Each row was made from one walk, in order. Every step used is in the known rows, and no mark comes twice. Write each row's walk.
(in the rows, 128 means zero)
Known rows
vupi -> goder -> telale -> dida -> nusa -> kagi: [ 29 161 131 114 134 132 105  75 141  97 123 126 121 101 172  92  87 178
 116 178 140 122  72  81 107 164 103 207 111  80 140 106  96 102 114  75
 111 132 189 152 181 140 114 151 136 156]
goder -> setepu: [114 168 144 135 116 124 125 137 129 119 138 122 151 123 131 130 113 140
  97 120 129 140 118 103 144 139 120 123 122 134 111 125 130 125 135 138
 127 130 127 134 107 137 127 134 132 102]
nusa -> dida: [147 125 119 148 135 132 117 109 143 103 157 125 148 127 102 135 138 151
 136 141 147 131 114  88 138 129 115 159 128 111 128 120 142 133  97 141
 129 130 141 152 156 129 112 124 134 136]
giloba -> kagi -> batag -> tamuke -> puduv: [ 83 123 123 109  96 137 121 109 103 122 163  95 113 118 134  89 170 140
 157  99 147 123 108  81 131 143 118  86 117 101 148 114 138 136  83 132
 102 139 138 112 140 132  96 133 147 106]
nafom -> tamuke -> batag -> kagi: [118  89 110 155  65 126 119 144 109  53  80 145 126 126 105 105 114 166
 156 144 173 136 132  89 111 136 140 105 130 115 141 135 187 128  81  72
 146 113 154 143 153 113 143 120 142 175]
dida -> telale -> rige: [100 106 113 101  65 143 128 143 118  63  80 101  80  99 159 109 134 146
 131 146 148 107 116  91 134 137 133 169 129  96 144 124 106 112 168 100
 119 134 154 144 110 118 111 158 123 134]
giloba -> kagi -> vupi -> goder -> setepu -> telale: [ 77 176 158  94 115 120 110 106 115 235 106 118 173 108 131 112 101 107
  81 134 150 143 122  47 119 110  60  70  83 175 149 103  72 128  87 200
 135 142 156  73 140 156 197 158 148 161]
tamuke -> puduv: [ 98 131 105 142 113 128 128 120 108 102 140 128 116 130 124 103 132 131
 149 127 136 130 128 143 114 168 120 118 124  92 131 137 134 126 108 131
 137 137 128 125 118 123 132 125 145 136]
puduv -> tamuke -> nafom: [124 139 126 159  94 137 128 130 163  78  98 148 124 135 124 162 133  87
 109 130 161 135  84  95 118 163 124  93 143  61 149 123 111 123 163 118
 128 154 147  87 116  87 147  80 125  84]
kagi -> batag: [134 151 130 142 128 120 135 123 107  91 145 121 119 129 139 125 143 119
 162 118 142 106 150 142 142 137 119 152 128 139 138 121 109 132 142 150
 119 133 117 112 124 134 121 122 114 135]
vupi -> goder -> telale -> dida: [ 37 147 151 118  81 134 128 109 124 125  93 123 143  97 170 102 130 118
 136 157 153 132 110 110 118 150 108 148 111 130 156 122  99 105 162  73
  99 143 178 120 127 157 121 166 143 179]
dida -> telale: [108 117 127 115 102 133 127 127 127  90 118 112 103 108 156 126 134 132
 136 140 139 119 119  94 131 141 135 144 121 112 139 127 116 119 144  97
 119 131 145 135 126 129  97 149 124 143]
giloba -> kagi -> nusa -> dida: [158 111 110 131 131 139 120 111 142 127 173 118 167 141  98 141 143 161
 113 130 129 127 115  79 127 134 102  97 124 142 136  98 142 143  79 144
 129 121 156 148 196 136  98 132 139 129]
tamuke -> nafom: [115 126 111 171 106 130 129 129 136 125 107 136 121 138 111 136 126 101
 103 132 171 127 110 117 121 129  96  86 143  91 129 126 142 124 142 111
 126 133 154 110 130 109 131  97 135  92]
kagi -> vupi -> goder -> setepu -> telale -> diza: [ 46 125 156  97 121 122 119 107 116 154  88 114 151  87 129 129  82 102
 107 137 198 145 137 128 125 125  65  92 100 142 155 109  61 119 108 178
 134 136 164  49 134 151 206 174 141 158]
rige -> telale: [131 154 126  96 115 112 127 131 123 116 104 126 133 127 143 117 139 127
 151 121 167 130 137 118 122 145 145 145 131  94 147 145 132 128 121 163
 142 124 128 119 133 115 161 144 117 154]
nusa -> kagi: [122 129 122 131 152 135 115 112 144 120 105 124 118 129 121 117 112 155
 113 130 129 129  93  95 127 153 117 155 118  90 113 124 129 126  95 134
 135 127 127 143 137 116 129 140 128 129]
vupi -> kagi -> batag -> tamuke -> nafom: [ 92 115 126 153 116 140 118 137 116  93 114 115 112 112 121 141 152 107
 117 134 183 125 131  68 138 105  95  76 137  90 147 118 121 133 154 126
  89 145 173  83 118 115 120 110 132  83]
batag -> kagi -> nusa: [126  90 134 108 130 131 140 136 111 106 171 127 158 130 100 148 127 125
 145 135 118 135 157 119 113 119 122  92 124 163 134 107 149 136 124 110
 128 114 144 138 134 135 104 119 127 111]
goder -> telale -> dida -> nusa -> kagi -> vupi: [ 17 157 108 121 130 119 114  92 120  70 162 123 124  99 166 100  96 197
 130 187 158 107 101 140 118 148 107 207 107 114 143 113 104 102  82 108
 106 132 184 153 199 152 111 158 127 122]
puduv -> tamuke: [140 138 143 116 113 135 128 123 155  79 120 141 133 126 138 151 140 111
 132 125 115 135 103 111 123 159 158 135 130  98 151 126  96 127 142 136
 133 147 122 104 113 105 151 109 120 119]
puduv -> tamuke -> batag -> kagi -> giloba: [138 118 147 141  72 122 131 125 136  22  91 141 115 122 132 130 109 151
 199 138 146 154 156  97 129 157 150 131 125 112 170 121 163 131 142 100
 124 120 152 119 112 107 142 108 127 126]
tamuke -> batag -> kagi -> vupi -> goder: [116 112 120 125  96 123 119 119  66  87  76 146 124 102 115 104  68 127
 175 157 157 140 166  45 108  94 101 107 102 173 174 108 122 140 102 107
 130 117 179 108 119 143 183 139 138 191]
vupi -> kagi -> nusa -> dida -> telale -> givi: [136  81 103  94 116 147 121 106 121  28 115 116  82 101 141 150 124 155
 138 160 155 129 141  11 121 150 115 154 112  96 163 102  88 128 143 106
 130 137 194 138 117 119  85 171 134 187]
rere -> goder: [168 106 108 130 111 126 126 128 118  95 124 134 106 126 118 119 136 122
 133 113  87 131 140 132 129 114 116 148 126 106 145 111 112 130 145 135
 134 129 118 148 135 131 138 127 124 129]
giloba -> kagi -> nusa -> dida -> telale: [134 102 112 111 105 145 119 110 142  94 163 104 144 121 129 140 145 165
 120 141 140 117 106  43 130 143 111 109 120 129 146  96 133 132  92 113
 122 123 172 152 196 137  68 153 134 140]
rige -> telale -> goder -> vupi -> kagi -> nusa -> dida: [113 121 108  98 130 122 124 100  88  81 140 116 202 108 107 150 150 138
 156 157 178 143 178  40 134 166 122 142 100  74 149 128 107 135 100 154
 152 118 181 105 145 124 128 184 136 150]
rere -> goder -> vupi -> kagi: [135 125 109 144 112 119 118 128  89 111 121 127 140 114 112 123 146 117
 122 143  76 144 173  96 137 108 109 122 116 110 136 130  81 129 144 115
 140 129 140 117 139 149 124 158 136 111]
givi -> telale -> goder -> vupi -> kagi: [ 54 147 132 111 132 127 120 103  63 140  98 109 173 100 120 118 139 135
 116 144 139 137 169 100 137 155 115 130 111  85 107 146  98 117 136 101
 151 117 176  88 128 147 130 179 149 128]
goder -> vupi -> kagi -> nusa: [101 112 123 149 139 129 129 144  96 122 154 127 186 122 108 159 144 128
 124 158 119 133 192 118 127 144 122  70 118 155 127 132  99 134 124 121
 137 120 155  92 141 147 117 156 134  99]
vupi -> kagi: [115 139 126 130 143 130 117 136 117 138  99 128 117 122 138 122 113 128
 107 149 107 134 142 112 123 116 117 109 131 124 125 140 104 132 134 126
 125 134 148 118 121 128 141 147 135 138]
giloba -> kagi -> vupi -> goder -> telale: [ 59 144 158  98  80 125 120  99  89 172  98 117 155  97 154 108 109  93
 123 148 155 134 107  61 128 106  82  78  93 182 175 115 101 121 100 116
 109 148 172  97 135 162 152 182 144 163]
setepu -> telale: [122 138 136 112 130 118 124 127 147 196 125 125 153 124 117 126 145 117
 122 127 155 128 132 151 121 156 109 118 120 121 131 128 121 123 113 182
 137 135 121 109 158 130 153 131 134 158]
nusa -> dida -> telale: [120 107 119 130 105 138 117 107 138  62 150 109 121 106 132 135 141 156
 142 152 160 122 104  56 139 141 123 176 123  95 138 119 131 122 106 115
 122 132 158 156 155 131  82 144 130 150]
goder -> vupi: [ 97 133 132 144 115 122 131 120 110 134 158 125 175 121 112 138 150 121
 142 138 136 133 149 114 137 135 132 119 116 127 120 136 123 125 113 110
 139 119 131 109 134 148 105 145 132  97]
dida -> telale -> goder: [ 96 100 123  77 100 137 135 104 114  94  93 107  94  95 170 124 116 122
 138 136 139 121 116  60 134 147 133 157 104  85 140 117 108 114 153  83
 116 130 158 133  93 117  96 163 131 153]
dida -> telale -> goder -> setepu: [ 81 144 135  82  94 132 131 113 114  86 107  98 120  91 175 125 110 137
 108 124 149 134 106  41 151 158 125 153 100  94 124 115 111 112 157  94
 116 132 157 136  78 124  93 174 135 126]
givi -> telale -> dida -> nusa -> kagi -> giloba: [ 40 140 124 154 163 129 111  74 138  44 159 117  93 128 151  88 106 246
 143 166 136 117 142 183 112 156 119 247 136  64 114 114 138 105 122 111
 130  93 180 151 205 133 122 110 129  97]
goder -> vupi -> kagi -> batag -> tamuke -> puduv: [ 48 119 123 136 108 130 121 121  69  82 179 103 155  98 116 115 178 131
 175 138 159 136 173  79 140 148 122  98 109  93 139 140 108 133  99 121
 113 139 150  79 112 148  97 154 146  91]
setepu -> telale -> givi: [129 131 130  77 115 122 130 107 143 178 103 130 109 120 137 122 135 110
 137 113 165 133 130 107 114 163 111 143 107  92 148 118 102 117 141 166
 145 139 135 105 122 116 142 143 135 193]
rere -> goder -> telale: [133 122 129 121  68 117 130 132 113  96 126 123 137 108 133 116 152 111
 141 118 128 137 117 142 145 154 110 147 121 115 157 122 128 114 152 120
 117 146 126 155 141 147 105 157 127 139]
setepu -> goder: [135 163 109 144 119 127 126 127 131 153 105 133  98 136 134 114 131 165
 138 122 116 110 126 184 130 145 138 127 132 129 142 127 120 129 129 164
 133 122 117 128 126 117 136 161 130 144]

Write each row's walk
[ 83  74 120 114 104 145 121 125 119 101 163 115 128 109 111 115 155 144
 152 117 156 145 118 108 118 146 140  98 120  81 140 125 154 128  89 125
 113 135 138 126 107 122 115 125 150 100] | batag -> tamuke -> puduv
[ 82 171 149  98 122 126 126 110  97 113 115 107 161 110 135 112 118 153
  98 105 147 139 122 116 145 171 112 157 116  97 104 123 131 115 151 131
 144 118 154 117 108 138 130 152 142 118] | givi -> telale -> goder -> setepu
[ 64 162 101 109 175 123 105  90 173 158 145 126 120 125 144  94 108 199
 102 166 135 110  97 142  97 170 109 205 120  59 113 110  96 108  85 153
 133 118 159 145 229 126 132 120 133 152] | setepu -> telale -> dida -> nusa -> kagi
[123  71 120 109 104 141 128 117 123  44 187 109 156 108 104 149 141 153
 159 159 149 128 133  44 124 133 119 141 116 132 145  96 149 130 106  95
 121 119 172 163 160 139  60 132 131 138] | batag -> kagi -> nusa -> dida -> telale
[147 115 113 141  99 121 128 122  99 103 155 130 155 120 104 128 158 115
 146 123  97 136 162 117 141 126 119 138 114 106 138 120 103 127 137 118
 143 124 122 129 141 149 118 140 128 101] | rere -> goder -> vupi
[116 102 113  90 103 140 124  83 124  66 130 103 111  94 145 129 128 146
 142 149 162 124  99  23 147 151 123 191 104  68 142 109 122 119 124  98
 119 131 170 155 127 116  79 159 139 160] | nusa -> dida -> telale -> goder
[ 79 178  94  90 153 119 110  94 148  74 127 126 100 129 173  87 101 209
 127 160 147 114  99 103  96 155 143 229 131  37 130 126 109 114  93 135
 138 111 168 157 203 109 142 133 115 152] | rige -> telale -> dida -> nusa -> kagi
[146 100 111 147 158 139 115 127 128  84 155 130 157 127  93 156 128 157
 120 160 132 132 151  97 127 133 104 115 129 133 136 114 113 142 102 153
 127 130 165 133 161 132 119 138 135 145] | vupi -> kagi -> nusa -> dida
[ 66 148 116 122 151 113 117  81 154  40 137 119  78 130 176  87 105 218
 166 165 162 122 141 123 106 147 134 247 129  44 144 125 134 112 113 141
 128 101 172 152 185 110 148 122 116 117] | rige -> telale -> dida -> nusa -> kagi -> giloba
[ 71 138 136 113 113 123 131  94  77 127 135 110 181 107 113 122 152 134
 138 125 155 132 156 126 144 165 126 154 110  89 111 133 127 115 135 102
 153 112 156  94 135 148 116 164 142 114] | givi -> telale -> goder -> vupi
[ 84 129 133  89 116 115 133  97 114 202 136 113 194 106 115 135 155  99
 137 130 165 134 151 100 136 171 111 128  91  93 125 126 108 115 113 150
 147 128 138  85 138 137 125 161 144 139] | setepu -> telale -> goder -> vupi
[ 39 179 140 139 157 115 110  85 178 119 170 113 127 122 158 100  92 226
 109 162 150 133 129 141 120 170  95 217 112  72 109 106 123 103 106 171
 123 111 161 144 190 136 133 117 136  96] | goder -> setepu -> telale -> dida -> nusa -> kagi -> giloba
[ 95  96 104 141  94 128 119 119  59  51 173 107 132  95 104 110 188 124
 182 123 118 138 183  82 144 137 112 117 108  69 157 122  90 135 122 129
 119 142 138 100 117 153 106 148 143  94] | rere -> goder -> vupi -> kagi -> batag -> tamuke -> puduv
[ 54 112 169  94  85 120 131 111  76 115 126 120 163  83 128 120 105  82
 160 167 161 145 135  60 123  93  89 115  88 183 173 113 119 119 115  97
 111 144 173 111  99 164 143 161 137 163] | batag -> kagi -> vupi -> goder -> telale
[ 99 123 136 107 120 135 118  98  94 171  99 127 122 115 138 110  96 101
 118 142 123 132 127  48 116  70  89  83  99 174 166 107  82 136  96 128
 125 132 163  90 128 146 178 149 140 151] | giloba -> kagi -> vupi -> goder
[106 100 137 130 129 132 125 108  86 112 110 136 125 106 126 133  98  97
 146 152 138 133 157  89 115  79 100 127 102 163 166 110  75 133 119 141
 131 132 151  87  99 140 186 136 129 152] | kagi -> vupi -> goder
[124  96 127 124 109 129 120 131  76  72 159 109 142  95 111 130 183 122
 160 125 112 136 181  65 157  98 115 127 111 101 155 114  81 137 142 127
 111 134 141 104 131 156  99 154 126  92] | rere -> goder -> vupi -> kagi -> batag -> tamuke
[103 102 129 152 106 136 130 130 126  86 147 117 121 118 108 147 167 108
 140 113 205 120 119  93 138 119 106  91 137  91 152 106 143 132 146 130
  92 137 154  92 121 113 109  90 125  69] | kagi -> batag -> tamuke -> nafom
[109  89 107 111  97 141 123  99  99  40 145 113 131  94 127 160 146 146
 149 170 161 134 166   5 131 157 118 145  97  95 154 113  86 124 131  94
 139 129 197 116 127 137  65 187 137 158] | goder -> vupi -> kagi -> nusa -> dida -> telale -> givi
[108 159 138  97 123 127 131 113 120 124 118 115 143 110 147 125 105 128
  98 115 135 143 113  76 149 144 118 142 105 110 113 115 123 122 145 123
 124 128 142 128  82 124 121 152 141 111] | telale -> goder -> setepu
[138 146 112 158 115 113 126 123  68  72 136 120 134 114 124 122 159 107
 159 132  89 122 192 108 156 120 100 147 117 119 145 125  64 135 155 133
 132 135 128 100 134 158 118 154 123 119] | rere -> goder -> vupi -> kagi -> batag
[ 62 108 148 136 122 123 134  95  86 115 111 107 134 103 143 131 130 121
 156 157 129 151 202  89 149 115 115 137  98 107 130 138 116 122 148  98
 118 119 166  97  82 134 121 169 149  87] | telale -> goder -> vupi -> kagi -> giloba
[150 145 126 110  79 125 124 139 134  56  80 150 132 122 127 125 111 138
 163 132 131 142 114  68 116 171 157 117 130 105 154 122 137 133 126  99
 134 129 149 125 129 109 137 117 128 155] | puduv -> tamuke -> batag -> kagi
[151 158 133 112 101 111 119 136 138 161 135 125 156 118 112 120 140 128
 101 103 124 144 130 126 141 148  88 133 115 104 134 108 103 122 142 204
 144 140 110 128 145 144 151 136 134 133] | rere -> goder -> setepu -> telale
[116 107 125 101 104 143 130 103 123  28 169 102 160  96 132 155 122 161
 119 137 165 134 116  28 151 172 114 163 100  97 135  90 124 121 128 124
 120 126 173 150 113 128  71 162 136 128] | kagi -> nusa -> dida -> telale -> goder -> setepu
[ 93  94 148  99 125 129 128 107  75 114 122 131 135 101 112 122  91  92
 155 160 125 144 154  49 106  61  94 117  95 172 162 105  98 133 113 109
 126 127 164 104  99 147 169 130 134 153] | batag -> kagi -> vupi -> goder
[126 173 127 121 119 121 128 114 112 147 130 110 120 136 151 107 141 122
 133 110 119 107 118 101 143 120 109 114 125 150 135 118 117 137 121 134
 114 130 129 113 156 140 117 138 124 132] | giloba -> kagi -> batag
[ 91 145 154 126 121 128 121 117  91 105 121 132 148 103 133 130  86 112
 116 142 142 144 144  65 126  96  91 117  96 172 151 108  82 131 120 154
 129 136 149  89  80 150 179 145 132 129] | kagi -> vupi -> goder -> setepu
[100  87 161 124 116 123 139 114 117  96 151 114 119 124 122 120 124 132
 176 143 130 149 170 123 129  89 117 139 117 144 134 123 174 127 140 100
 114 111 143 142 103 133 113 110 133  92] | batag -> kagi -> giloba
[130 158 124 143 154 124 122 105 125  81 127 116 111 129 134 115 126 145
 145 119 143 106 111 106 140 160 112 177 118 103 126 117 109 131 110 153
 127 130 118 125 133 121 121 135 115 132] | nusa -> kagi -> batag
[ 62 191 104 138 169 124 112  80 114  45 163 116  99 127 154  85 121 224
 137 148 133  85 120 169 117 176 114 252 139  67 111 109  97 112 121 125
 133 106 168 137 226 140 114 114 114 133] | givi -> telale -> dida -> nusa -> kagi -> batag
[ 79 161 135 121 178 130  99  85 105  80 151 133 124 106 132 122  36 168
  95 163 131 135 108  25 116 102  89 177  97 118 134  93  73 128  77 160
 141 123 163 124 138 131 174 130 126 107] | dida -> nusa -> kagi -> vupi -> goder -> setepu
[120 109 103 121  70 146 118 121 131  28 112  99  98 100 136 113 143 169
 133 160 170 112 102  58 144 131 122 201 129  79 146 116 122 117 134 112
 121 138 164 164 142 118  89 150 129 143] | nusa -> dida -> telale -> rige
[ 61 169 137 120 130 117 128  96  46 103 118 103 161 102 133 115 155 123
 149 136 144 116 187 114 151 162 109 160 112 100 119 140  85 122 155 119
 142 121 163  66 125 156 119 172 135 135] | givi -> telale -> goder -> vupi -> kagi -> batag
[ 71 184 101 117 173 114 112  83 157 124 164 120 109 126 156  98 121 190
 135 156 149  88 114 156 112 182 102 230 119  72 124 101  79 113 101 176
 125 122 150 125 225 132 128 115 118 160] | setepu -> telale -> dida -> nusa -> kagi -> batag
[ 70 144 132  93 129 115 123 105 107 217 103 113 183 100 121 131 142  99
 111 152 148 140 162  87 134 163 103 110  90  90 119 139  84 118 118 149
 142 133 159  77 134 135 138 176 152 152] | setepu -> telale -> goder -> vupi -> kagi
[ 83  79 107 172  85 136 123 120 110  47 133 137 114 131 111 108 145 145
 148 135 162 130 120 143 105 168 134 107 127  76 139 145 150 120  82 114
 154 138 124 118 127 107 151 115 150 144] | nafom -> tamuke -> puduv
[ 80 156 124  79 115 111 127 108  79 134  77 112 162 104 150 116 136 111
 140 144 163 144 167  52 137 147 134 133 102  64 137 154  97 123 130 125
 148 125 166  93 110 121 155 191 136 146] | rige -> telale -> goder -> vupi -> kagi
[113 125 131  76 134 121 132 105 137 197 105 118 146 112 128 128 134 106
 123 121 160 131 128 116 127 163 106 137 103  90 134 117 108 119 127 168
 133 135 135 104 130 118 148 145 143 173] | setepu -> telale -> goder
[ 99 119 121 102 120 142 119 111 112  45 133 100 145  90 143 152 108 163
  99 156 146 139 127   4 151 164 103 138 101  99 132 100  97 126 136 123
 118 134 194 144 111 128  84 180 145 141] | vupi -> kagi -> nusa -> dida -> telale -> goder -> setepu
[ 38 195 110 116 165 114 104  95 146 132 170 124 145 109 147 106  85 209
  84 172 155 116 113 127 110 154  87 193  99 104 118 100  79 109  69 191
 130 126 171 127 205 145 161 135 132 120] | goder -> setepu -> telale -> dida -> nusa -> kagi -> vupi
